Known rows, with every step that occurs:
nabi bitop dogaz poda gozatu: [-0.697 -0.304  1.101 -0.845  0.025  1.008 -2.613  0.343  0.311 -3.318
 -1.442  1.351 -0.028 -0.430  2.540  1.565 -1.227  0.375  0.163 -0.833]
kivo poda gozatu dogaz: [ 5.001 -1.971 -0.286 -0.769  0.203  1.090 -0.795  0.600  0.199  3.407
 -1.633 -0.703 -0.564 -1.014  2.011 -0.756 -0.430  1.339  1.068  0.035]
noke gozatu dogaz poda: [ 0.050  0.854  0.453 -1.405  0.604 -1.432 -2.824  0.117  0.041 -0.077
 -2.034  1.708 -0.641  0.245  0.100 -0.809 -1.251  0.468  0.735  0.153]
dogaz poda: [ 0.418  1.026  1.358 -0.972  1.011 -1.784 -3.082 -0.285  0.511 -0.950
  0.747  1.946  1.689  0.768  0.786  1.636 -0.655  0.548  0.676  2.726]
poda dogaz noke: [-2.225 -1.826 -0.518 -0.680  2.281  2.368 -2.163  0.473  1.003  2.683
 -0.958 -2.323 -1.061 -2.036 -0.847  0.083 -0.272  1.269  0.604  3.285]
nabi bitop dogaz noke: [-1.994 -0.718  0.327 -0.958  2.243  2.366 -3.029 -0.151 -0.591 -1.935
 -1.857  0.412  0.014 -0.714 -0.614  0.491 -0.921  0.756  0.548 -0.792]
gozatu poda: [ 0.463  0.592 -0.707 -1.966  1.720 -0.080 -1.611 -0.089  0.260  1.519
  3.289  2.437  2.546  2.482 -0.662 -0.856  0.111  1.087  1.432  5.163]
kivo poda: [ 3.715  0.025  0.321 -0.275  1.130 -2.132 -1.222 -0.348 -0.179  1.004
  1.812  0.144  2.459 -1.159  1.434  0.772 -1.410  1.703  0.909  2.477]
bitop dogaz noke gozatu poda: [-2.544  1.347 -0.050 -1.872  2.846 -0.422 -0.904  0.123  0.203 -2.485
 -0.559  0.224 -0.624  0.578 -2.300 -1.328 -0.715  1.575  1.196  1.089]
gozatu poda dogaz noke nabi bitop: [-7.504 -2.267 -0.977 -0.976  0.739  2.428 -2.634 -0.107 -0.095  4.620
  1.878  0.652  1.324 -0.201 -0.058 -1.406 -0.604  1.805  0.850  3.143]
noke nabi bitop: [-3.261 -1.376 -0.008 -0.693  0.377 -0.715 -2.079 -0.209 -1.432  0.078
  5.383  0.391  2.824 -1.227  0.234 -0.646 -1.440  0.859 -0.222  3.029]
gozatu poda dogaz: [-1.194 -1.226 -2.036 -1.906  1.291  1.997 -1.817  0.623  0.804  5.621
  0.907  1.832  0.615  0.687 -0.188 -1.131 -0.672  1.074  1.434  6.070]
dogaz poda gozatu: [ 0.580  0.093  1.511 -0.680  0.481 -0.839 -1.582  0.317  1.203 -2.461
  1.325 -0.690  0.533 -0.385  1.935  1.501 -0.051  0.827  0.153  2.107]
dogaz noke nabi: [-2.044 -1.456  1.773 -0.439  2.255 -1.513 -1.035  0.005 -0.054 -0.684
  3.082 -2.506  0.537 -1.976 -2.091  0.538  0.101  1.666  0.150  2.473]
noke nabi bitop dogaz poda gozatu: [-2.052 -1.315  1.981 -0.624 -0.211 -0.285 -2.002  0.404 -0.087 -3.122
 -0.365  0.953 -0.272 -1.270  1.830  1.632 -1.400  0.725 -0.061 -0.898]
noke nabi bitop gozatu: [-0.878 -0.623 -0.669 -0.332 -0.923 -1.736 -2.364  0.042 -1.592  1.177
  2.883 -0.229  1.673 -2.536  0.141 -1.212 -1.852  0.859 -0.773  0.165]
bitop nabi: [ 4.649  1.018  1.619 -0.572  2.012 -0.435 -1.726 -0.419 -0.544 -0.047
  4.484 -3.972  1.475 -1.657  0.392  0.802 -1.746  0.519  0.039  3.872]
gozatu dogaz: [ 3.537 -1.357 -0.772 -1.707  1.327  1.361 -2.221  0.464 -0.513  3.131
 -0.537  1.231 -0.024  0.335 -0.781 -1.289 -0.334  0.220  0.995  2.006]
nabi bitop: [-1.662 -0.171 -1.077 -0.966  0.683  0.853 -2.839 -0.355 -0.984 -0.207
  4.037  0.828  3.019 -0.045  1.128 -0.808 -1.226  0.458  0.039  3.069]
noke nabi bitop dogaz poda: [-2.242 -0.469  1.803 -0.959  0.299 -1.049 -3.565 -0.168 -0.809 -1.661
 -1.141  3.920  0.807 -0.149  0.776  1.830 -2.095  0.429  0.501 -0.565]

Rows:
[ 2.242 -2.080  0.344 -0.369  1.290  2.073 -1.259  0.217  0.863  2.699
 -3.394 -2.259 -1.292 -1.179  1.126 -0.327  0.523  1.895  1.221 -1.289] : kivo poda gozatu dogaz noke
[-3.432 -1.316 -1.168 -1.400  2.234  2.979 -2.243  0.300  1.360  4.749
 -1.238 -0.046 -0.285  0.409 -1.019 -0.700  0.289  1.697  1.497  4.237] : gozatu poda dogaz noke
[ 0.640 -3.147  1.485 -0.055  0.919  0.040 -0.443  0.331  0.292  2.840
 -1.139 -2.648 -1.188 -2.389  0.098 -0.063  0.159  2.312  0.812 -0.822] : kivo poda gozatu dogaz noke nabi
[ 0.700 -2.110  0.680 -0.607  0.834 -0.358 -1.856  0.447 -0.533  3.446
 -1.871 -1.471 -1.616 -2.239 -2.265 -0.992 -0.057  1.361  0.322 -1.330] : bitop gozatu dogaz noke nabi
[ 1.945 -1.747 -1.092 -0.392  0.757  0.200 -1.568  0.383  0.433  5.022
 -0.541 -0.335  0.472 -2.569  1.682  0.372 -2.066  1.625  0.963  3.587] : kivo poda dogaz
[-2.432 -1.965 -1.033  0.596 -1.131 -0.148 -2.572 -0.003 -0.629  5.286
 -1.646 -1.346 -0.005 -4.223  1.365 -0.774 -2.161  2.155 -0.069 -1.616] : kivo poda dogaz noke nabi bitop gozatu
[-4.067 -3.067  0.110 -0.500  0.337  2.463 -2.008  0.192 -0.558  1.440
  0.872 -1.670 -0.118 -1.368  0.639 -1.479  0.032  1.322  0.115 -0.385] : poda gozatu dogaz noke nabi bitop
[-6.441 -2.808 -0.486 -0.394  0.802  1.916 -2.611  0.078 -0.425  2.808
  1.837 -1.349  0.630 -2.383  0.003 -0.676 -1.067  1.420 -0.019  2.381] : poda dogaz noke nabi bitop
[ 3.421 -2.122 -0.517 -1.401  0.764  2.092 -1.099  0.971  0.189  2.010
 -0.462 -0.884 -1.116 -0.499  0.378 -1.309  0.245  0.441  0.583  1.251] : poda gozatu dogaz
[-4.221 -0.338 -0.721 -0.633  2.334  0.016 -1.023  0.562  0.584 -1.078
  0.475 -4.160 -1.821 -3.696 -1.404 -1.437 -1.410  1.484 -0.127  2.521] : poda dogaz noke gozatu
[ 1.107 -1.817 -1.410 -0.988 -1.131  0.558 -2.974  0.395 -1.774  4.884
 -0.926  1.281 -0.063 -1.437 -0.203 -2.431 -1.358  0.489  0.071 -1.620] : noke nabi bitop gozatu dogaz
[ 2.043 -0.151  0.613 -1.474  0.608  0.242 -3.749  0.038  0.256  2.441
 -2.813  3.299  0.102  1.587  0.601  0.446 -0.358  0.224  1.349  0.883] : gozatu dogaz poda
[-5.047  1.210 -0.780 -1.729  2.025  0.863 -1.893 -0.228 -0.388 -2.277
 -0.298  1.038  0.477  0.782 -1.167 -2.022 -1.173  1.477  1.035  0.420] : nabi bitop dogaz noke gozatu poda
[-0.559 -1.684 -0.290 -0.053  1.738  1.283 -1.956  0.077  1.025  4.234
 -2.306 -2.020 -0.426 -2.630  0.761  0.707 -0.916  2.174  1.061  2.047] : kivo poda dogaz noke
[ 0.564  0.456 -1.593 -0.581 -0.677 -0.292 -3.091 -0.038 -1.257  0.935
  1.640  0.338  1.856 -1.521  0.880 -1.324 -1.652  0.483 -0.492  0.080] : nabi bitop gozatu
[ 0.348 -0.709 -2.519 -1.681  0.121  1.205 -2.107  0.815  0.545  6.616
 -1.017  1.427 -0.246 -0.555 -0.380 -1.632 -1.082  1.119  0.943  3.484] : bitop gozatu poda dogaz
[ 0.205 -0.538 -0.459 -1.388  1.330  1.390 -2.812  0.130 -1.339 -1.674
  0.145  2.282  0.942 -0.521  0.071  0.181 -2.051  0.061  0.407  0.498] : nabi bitop dogaz
[-3.476 -1.706 -2.427 -1.288 -0.925  1.230 -2.385  0.580 -0.352  7.195
  0.758  1.746  0.538 -1.047  0.194 -2.202 -1.655  1.331  0.565  2.789] : noke nabi bitop gozatu poda dogaz
[-4.485 -2.429  0.165 -1.093  1.816  0.838 -1.303  0.413  0.773  4.455
  0.967 -0.693 -0.298 -0.978 -1.923 -0.454  0.077  2.026  1.071  4.087] : gozatu poda dogaz noke nabi
[-2.007  0.037 -1.271 -1.321 -0.755 -0.876 -2.300 -0.154 -0.982  3.478
  2.855  2.434  2.613  0.621 -0.088 -2.043 -0.907  1.362  0.548  1.560] : noke nabi bitop gozatu poda
